Each row comes from the steps of one walk. Every step used is in the known rows, and no mark comes twice. Write the walk behind each row, first mark first.
Known rows
h q: [-1 -3 -3  5  0 -7 -8  4  1 11  4  0 -3 -8 -2 -8  0  5  8  5  2  0  8  0
  3  1  0  3  0  8  6  3  5  9 -5  6  0 -4 -4  8 -2  0 -3 -6 -1  1  8]
k w: [ -4   4  -1   0   0   0  -1   2  -6  -3   9   1  12  -4   6  14  -4 -17
  -8  -5   5   2  -2  -6  -1  -1  -1   2   3   0  -4  -1   2  -1   6   2
   3  -1   5   3  -6 -13  -4  -2   2   0  -9]
k v: [-10   0  -2   0   2  -6   1   4  -4  -3   9   2   5  -2   3  18  -6 -11
  -7  -5   7   1 -10  -8  -1   1   0   0   6   2   0   3  -1  -2   3   4
   4   4   5   0  -5  -9   2  -1   2  -1   1]
z q v k: [  9  14  -4   5   0 -15  -1  -3  -1   5  10  -2   4   3  -7   4  -7  -5
   8   0 -16  -4  -9   2  -1  -3  -1  10  -6  15  -7   2  -1  24  19  -2
   6  -5 -11  16  -1  -9   0  -7  -1   3  -8]
e q h z: [ -5  -3  -4   2   2 -15 -15  -3   4  -3  -6   1 -14   9  -5 -19   7   5
   3  -3   5  -3  17  -6 -12  -5  -1   1 -24   2   2   5   8 -27 -13   9
  -6   6 -10  16 -11   3   0  12  -5  -6  -1]
b q h: [  3  14  -2   4   1   8  -9   3   4   5   2   0  -1  12  -5 -11   7 -13
   0  -2  -9 -12  22   0 -19  -5   0  39 -11   8  -2  -3   2  -6  -5   7
   2  -6   8  18   8   3  -9   1  -1  -7 -15]
n q v k w e: [  0  27  -5   6   0  -7   5   3 -10  -3  18  -1  29  -9   9  25 -14 -31
 -13 -15  -3   1  -4 -15  -3  -6  -1   9  -2  13 -11   0   1  29  31  -1
  12  -9  -2  22  -9 -31 -10  -9   4   2 -28]
z h a v k: [ -9  -6  -4   8  -5 -20  10   6   0 -17   2  -1   8  10 -12   0  -5  -4
  -2 -20 -13   3  10  -9  -2 -14   4  -9 -23   0  -6  -8 -16 -23  23  -2
  -6  17   2  24  -1  -9  -9   8   1  -2  -1]
h q b: [ -4   3  -2   1   2   0 -13   7  10  18   3   1  -3  -6  -7 -16   3   3
   1   0   4  -3  31   5  -6   0   2  19   0  11   2  -2   7  15  -5   9
   1  -7   1  18   5  -1 -12  -6  -2  -1   4]
z a v k w: [-19   1  -5   6   1 -19  12   7 -10 -18  13  -1  22   0  -3  20 -13 -22
  -9 -16 -22   0 -14 -14  -1 -14  -1   8  -9  -5  -9  -3  -9 -17  22  -4
   4  11  10   9  -7 -22 -10   5   5  -1 -11]
h a v k w: [-13  -5  -1   8   1 -14  13   7  -2 -18   9   0  23   0   2  25 -15 -14
 -11 -20  -9   6  -4 -16   4 -13  -1  -5 -10  -4  -8  -1 -11 -16  33  -3
   1  10   4  11 -10 -19  -9   6   5  -3  -7]
b q: [  2  11   1   2   2   5  -1   3   4   6   6   0  -2   4  -3   0   3 -12
   1   2  -3  -6  12   4  -5  -2  -2  31   0  -2  -3   0   4   6  -1   4
   3  -7  10   7   4   4  -5  -2   0  -4  -2]
s a v: [-11 -12   1  11   6 -17  12   8   7  -8  -1   1  11  -7  -7  -3  -8  17
   2 -12 -16   4  14   1   6  -7   2 -17  -2  -4   1   0  -6  -6  14  -2
  -2  11   8  -1  -3  -1  -3   1  -2  -3  14]
s a v k w e: [-21   8  -4  16   5 -19  16  13  -9 -17  20   2  41 -12  15  32 -22 -19
 -25 -24  -1   7   1 -18   2 -11  -2 -16   5  -4  -8   3  -4  -4  44  -1
   9   9  16  11 -17 -29 -13   0   7  -4  -9]
s a v k: [-13  -3  -1  11   8 -22  14   9   1 -13   6   0  21  -3  -3  13 -14   9
  -3 -16 -19   3   5  -6   4 -10   0 -18   0  -5  -4   4  -5  -3  28  -4
   2  10   5   4 -10  -7  -6   0   1  -2   4]
v k w e s a: [-21  17  -6  16   7 -30  16  11 -19 -16  23   2  46 -10  24  39 -22 -23
 -28 -23  21   1 -15 -20   0  -8  -4 -19  18   4  -9   7   8  -4  42   0
   8   2  18  10 -21 -40 -14  -7   7  -6 -13]
z q v: [ 12   6  -2   4   0 -10  -3  -4   5  10   4  -1  -5  -1 -10 -11   0   3
  13   3 -13  -2   0  10   1   0   1  10  -8  16  -3  -1  -1  21   6   0
   1  -3 -10  12   6  -1   3  -6  -5   3   0]
n q h a v k w e: [-14  15  -7  14  -4  -3  -1  15  -1 -12  12   0  42   2   6  16 -15 -25
 -17 -31  -8   3  33 -26 -14 -18   1   9 -20  16 -11  -2  -9  -8  42   5
   7   4   5  38  -9 -25 -23   4   7  -6 -28]
b q h z a s: [ -4   3  -4  14  -3 -36  -2   8   3 -12  -1  -1 -12   9 -26 -33   7 -15
   7 -14 -38 -13  35  -5 -14 -12   1  35 -29   7  -6 -16   2 -28   0   9
  -6  14  12  39   5  -5 -14  15  -4 -13 -15]
a v k w: [-12   6  -3   3   2  -8  11   7  -6 -13  14   1  23   0   5  37 -15 -23
 -13 -13  -2   4  -8 -13   0  -9  -2   3   1  -5  -8   3  -6   1  29  -2
   7   4   5   5 -11 -19 -10   1   5  -1 -13]
w e: [ -5   7  -2   4  -3   2   2   2  -5   0   4   0   8  -5  11   5  -4 -13
 -14  -3  12   3  -2  -5  -2  -1  -1   2   2   1  -1   0   1   0  10   2
   3  -1   6   4  -2  -8  -4   1   4  -2  -5]
a v k w e q h: [-20  11  -8   7   3   0   3   5 -13 -13  15   1  24   7  20  33 -15 -29
 -26 -16  12   4  -3 -19 -14 -14  -3  10 -14   0  -4  10  -5 -27  27   2
   6   6   9  12 -19 -23 -11   8   6  -5 -20]
v k w e: [-11  19  -4   5  -2  -3   4   6 -18  -9  19   1  29  -5  21  35 -15 -36
 -27 -12  15   3 -14 -19  -4  -5  -3   2   7   0  -9   4   1   3  29   1
  11  -3   8  12 -14 -28 -10   0   9  -1 -22]
r q: [  3  -1   6  -8  -1  17  -7   3   5  -3  -2   0   9   7  -1   1   3   8
   1  -6  -2   3  33   6  -4  -2   1   4   3   3  -5   2   1  12   0   1
   4  -2  -8   2  -3   7  -5  -2   0   1 -10]
v a: [ -5   7   3   5   1 -15   5   6  -1   7  -4   0   5  -6   2  -3 -11  12
   3  -4   4  -1  11  -2  -1   0   1 -16   1   0  -1  -1   3   4  -4  -1
  -2   3  12   1  -8  -7   2   0  -1   1   7]
q h a s: [  3 -11   0  12  -2 -16   5   3   2 -15  -8  -1  -1   7 -10 -17  -1   2
  -1 -16 -26  -1  22  -5  -6  -9   3  -2 -22  11  -1 -12  -9 -34  13   1
 -10  15   2  19   2  -5  -6  13  -2  -7 -11]
z a v k w e q n: [-28  12  -8  10   0 -13   1   9 -13 -19  17   1  25   1  14  20 -15 -28
 -20 -19  -6   3 -13 -19  -9 -18  -4  17 -21  -3  -5   3  -7 -33  19   2
   4  11   8  16 -16 -25 -14  11   4  -4 -22]
n q v k w e s a: [-10  26  -6  18   8 -33  17   7 -12 -10  22   0  46 -14  13  29 -21 -17
 -14 -26   3  -1  -4 -15   1  -9  -3 -10  10  16 -11   3   8  23  43  -2
   9  -6   9  20 -14 -42 -14 -15   2  -3 -20]
r q z h: [  6  10   1  -6  -6  12 -20   5   5  -2  -4   2   6  18  -8 -21  11  -1
  -1 -14  -8  -3  52   2 -17  -4   4   5 -15  15  -5 -10  -5   8  -9   8
  -2   4 -13  28  -4   3 -18   5  -4  -1 -26]
k w e s a: [-17  10  -4  15   6 -24  14  10 -13 -11  17   2  36 -13  22  24 -15 -14
 -23 -19  22   2  -5 -12   1  -5  -2 -19  17   5  -4   3   8  -7  29   3
   3   2  20   5 -14 -31 -11  -6   4  -7  -6]

Which walk is each row?
[ -1   6  -2   1   8 -10   7 -11 -12  -9  12  -1   5   0  10  26 -10 -18
  -7  -3  -3   0 -32  -5   3  -6  -5   3  -8  -4  -5   7   3  -8  10  -7
   3  -1  -7  -2 -15 -21   8  -1  -1   2 -10]  e q v k w
[  0  -3  -3   6  -3 -10 -12  -3   4  -3  -5   1  -9  14  -6 -30   7   7
  -1 -10  -5   0  19  -2  -7  -8   3  -9 -34   6   2  -8  -6 -38 -14   7
 -16  14  -7  24  -9   2  -5  15  -6  -4  -1]  e q z h a
[-22   4  -4  15  12 -36  23  11  -9 -19  17   2  41  -6   9  41 -22 -10
 -14 -25   3   2  -9 -13   3 -12  -3 -19  13  -1  -7   7   1  -5  41  -3
   5   9  16   4 -18 -30 -14  -5   3  -6  -4]  e s a v k w
[ -1  13   1  -4  -1   8 -13   9  14  16   2   1  10   1 -12 -12   4   3
   1  -7  -1  -2  47   5 -12  -1   3  19  -2  12  -7  -4   4  26   1   7
   3 -10   5  21   5   2 -16  -8   1  -2  -8]  n q b
[-23   7  -5  18   8 -31  27  11  -8 -17  12   2  36  -6  14  32 -22  -4
 -18 -24   9   4  -7 -14   2 -12  -3 -19  14   1  -4   7  -1  -4  47  -4
   4   8  18   4 -14 -25 -13  -3   4  -7   0]  w e s a v k
[ -5  29  -7  10   3 -19  14   2 -13  -7  21   0  36  -8  16  39 -18 -33
 -15 -19  13  -1 -14 -17  -2  -7  -3  10   9  17 -12   3   6  29  39  -1
  10 -10   4  19 -11 -40 -13 -13   4  -1 -27]  n q v k w e s
[-23  15  -8  10   4 -18  22   9 -15 -16  21   2  38  -3  22  56 -23 -37
 -28 -21  23   4 -21 -21  -2 -10  -4   0  14   1  -8   7  -2   0  49  -2
   9   3  19   6 -14 -35 -17  -3   9  -5 -16]  a v k w e s
[-14  -3  -3   1  -2 -19  -6  10   6 -23  -5  -1  12  15 -19 -13   1   1
   5 -25 -32  -5  45 -12 -17 -18   1  12 -27   6 -11  -5  -5 -16  12   4
   2  14 -13  33  -5  -4 -18  14  -1  -5 -23]  r q h z a v k
[ -6   3  -5  11  -4 -18   3   7   5 -13  -2   1   9  15 -11 -10  -4  -7
  -5 -24 -22  -3  18 -15  -9 -14   4  -5 -30   8  -5 -13 -18 -18  17   3
  -8  17  -5  34  -5  -9 -18  15  -1  -4 -13]  q z h a v k
[ -4  -4  -4  10  -5 -14   0   5  12  -9  -8   1  -1  11 -14 -26   3   0
   0 -21 -18  -1  31  -6  -7 -11   6  -4 -32   9  -1 -17 -18 -22   5   5
 -13  19  -3  30   3  -2 -14  16  -4  -4  -6]  q z h a v
[-14  16  -8  15  -7 -14   4  12  -6 -17  12   2  28   6   7   9 -12 -36
 -27 -33  -6   2  16 -26 -11 -16   2  -2 -25   9 -10 -14 -17 -20  34   6
  -2  15   4  41 -12 -31 -25  15   4  -5 -28]  q z h a v k w e
[-18  18  -6   8   4  -2   3   5  -8  -8  16   3  25   4  22  34 -17 -32
 -30 -16   9   5  -3 -21  -7 -11  -5   5 -10  -2  -5   7  -4 -11  27   3
   5   4   5  11 -26 -23 -15  10   6  -4 -20]  a v k w e q z
[ -7  17  -5  13  -2 -13   0  12   4 -10  14   2  18  14  -9   2  -6 -35
 -13 -26 -19  -7  29 -16 -14 -17   1  26 -28   6 -12 -14 -13 -15  23   9
  -2   9  10  44  -5 -19 -27  11   1  -8 -24]  b q z h a v k w
[ -9  23  -7  20   6 -37  13   6 -14  -6  27   1  40 -11  15  28 -22 -18
 -15 -20   8  -2 -17  -9   0  -8  -3  -9  11  20 -12   5   7  18  48   0
   9  -2   8  21 -14 -41 -11 -13   2  -3 -14]  z q v k w e s a
[-21   6  -5  12   1 -10   1   8  -5 -18  12   2  26   1  19  25 -17 -21
 -23 -23   7   7  -2 -22  -5 -17  -4   3 -23  -1  -5   5  -9 -31  31   3
   2  10   2  17 -19 -21 -13  11   4  -6 -17]  h a v k w e q n
[  0   5  -5   5  -1  -7 -19   8   2  11   3   1  -2  -4  -2 -16   1   4
  11   1  -1  -5  17  -4  -6  -1  -1  15 -11  15   7   0   3   9 -11  11
   0  -4 -12  19   0   0 -12  -4  -4   0  -7]  h q n
[ -9  14   0   9  10 -21  18   4 -12 -21  17   0  46  -6  19  35 -19 -15
 -19 -29   6   1   3  -9  -1 -10  -4 -10  15  10 -14   3   6  15  42  -5
  10  -2   2  10 -16 -37 -11  -9   1  -3 -26]  r q v k w e s a
[-15   6   1   6   4 -20   7  10  -5   3   5   2   9  -7   5  15 -17   1
  -4  -8   9   1   1  -9  -3   1   1 -15   7   2   0   2   1   2  -1   3
   2   6  17   1 -14 -17   3  -1   1  -1   9]  k v a
[-28   8  -2  10  10 -11   9  12  -1  -9  18   3  35  -6  14  27 -18 -13
 -32 -23  12   8  18  -9  -5 -13  -1  -4  -1  -7 -10   8   2 -13  35   1
   5   6  21  11 -19 -26 -16   1   6  -7  -4]  s a v k w e q b
[  3  15  -4   2  -6  -4 -23   8   6  11   7   2   6   5  -5 -13   1   3
   9  -1  -3  -4  22   3 -12  -1   0  16 -11  20  -1   1   0  14   1  10
   3  -3  -8  23   0   3 -13  -3  -2  -1 -13]  z q n
[ -6   4  -4  10  -1  -8  -1  10   9  -8  -1  -1  23  11 -11  -3  -7   6
   5 -23 -26   0  36 -15 -11 -16   3   9 -25  14  -6  -3 -10  -7  25   3
   0   6  -5  30  -2  -5 -16   4   2  -4 -14]  n q h a v k
[ -6   8  -7   6  -6 -24 -19   9   7  -2  -5  -1   2   4 -25 -40   9   6
  15 -13 -28  -8  42 -10 -15  -9   3  13 -29  16  -4  -9   5 -10 -11  11
  -3   6  -8  40   3  -3 -14   7  -3  -5 -14]  n q h z a
[-27   5  -6   9   1 -13  11   6 -15 -18  18  -1  24  -2  13  29 -17 -27
 -24 -14   0   7 -19 -15  -1 -17  -3   5 -12 -10  -6   6  -5 -34  24  -3
   3  12  15   5 -19 -26  -7   8   8  -3  -7]  z a v k w e q
[-11   1  -8   9  -5 -27 -10  11  14  -6  -6  -1   4   4 -29 -34   5   6
  16 -19 -32  -5  48 -11 -13 -14   4  13 -32  13  -4  -9  -3 -11  -2   9
  -4  12  -5  37   4  -1 -17   9  -3  -5  -9]  n q h z a v
[-16  15  -6  13  -1 -23   5   5 -19 -19  17   1  20   2  12  15 -15 -36
 -29 -19 -16   1  -8 -19  -5 -13  -4   5 -18   2  -7  -5  -3 -34  22   2
  -1  15  13  20 -26 -32 -15  15   6  -7 -28]  v k w e q z a s
[-24   3  -4  14   8 -18  13   9 -10 -16  19   2  35  -8  19  34 -21 -13
 -26 -20   8  10  -4 -14   3 -13  -3 -18  -1 -10  -5  13   0 -21  36  -2
   6  10  16   3 -26 -25  -7   1   6  -5   1]  s a v k w e q
[  5  20  -1   5   3   5  -8   4   9  10   3   1  -1   9  -3 -11   4 -15
  -2  -2 -12 -11  22  -1 -11  -2  -2  35  -7   5  -2  -6   2  11  -5   9
   1  -7   5  17   1   4 -13   4  -2  -6 -14]  b q z
[  5   7  -2   3   4 -12  11  -8  -4  -6   2  -2   0   1  -2   9  -7  -9
   2  -3 -15  -5 -26  -3   1  -3  -2   6  -5   3  -4  -1  -2  11  13  -8
   3  -2  -9   3   0 -13   6  -1  -3   2 -10]  q v k
[ -7   8  -5   9  -2 -24 -12   5   5  -3  -2  -1 -10  10 -21 -38  11 -12
   9  -9 -24 -16  28  -7 -18 -10   0  39 -27   6  -5 -10   6 -22 -13  12
  -3   5   3  36   8  -1 -12  12  -4 -10 -10]  b q h z a
[-18  12 -10  10  -4 -33  -8  15   0 -14   9   0  25   3 -20  -4  -6 -17
   2 -27 -31  -5  35 -24 -15 -17   2  14 -29  11 -12  -6  -2  -8  18   9
   4  10  -4  45  -9 -22 -24   7   2  -5 -26]  n q h z a v k w
[ -3   3  -5   2  -4  -6 -18   9   6  16   4   2  -6   0 -16 -29  10   0
   2  -4   6  -4  40   8 -12  -1   6  17 -10  15   1  -8   3   7 -10  12
  -4   0   3  34   8  -5 -16  -5  -3  -1  -1]  z h q b
[ 10   9   2  11   1 -31  16   6   5   3  -3  -1   4 -11 -16  -9 -13  14
  13 -12 -29   1  29   5   4  -2   3 -13  -8  14  -4 -11  -1  25  11  -5
  -5   5  10  13  -5 -15   0  -4  -5   1  -3]  n q v a s
[-24  -2  -9   8   2 -34  -2   4  -6 -21   7   0   9   8  -8   2  -6 -16
  -6 -18 -16  -3   4 -20 -12 -19  -2   8 -32  -4  -7   1  -1 -45   9   4
  -2  17   0  26 -17 -19 -10  17   0  -7 -12]  e q h z a v k w
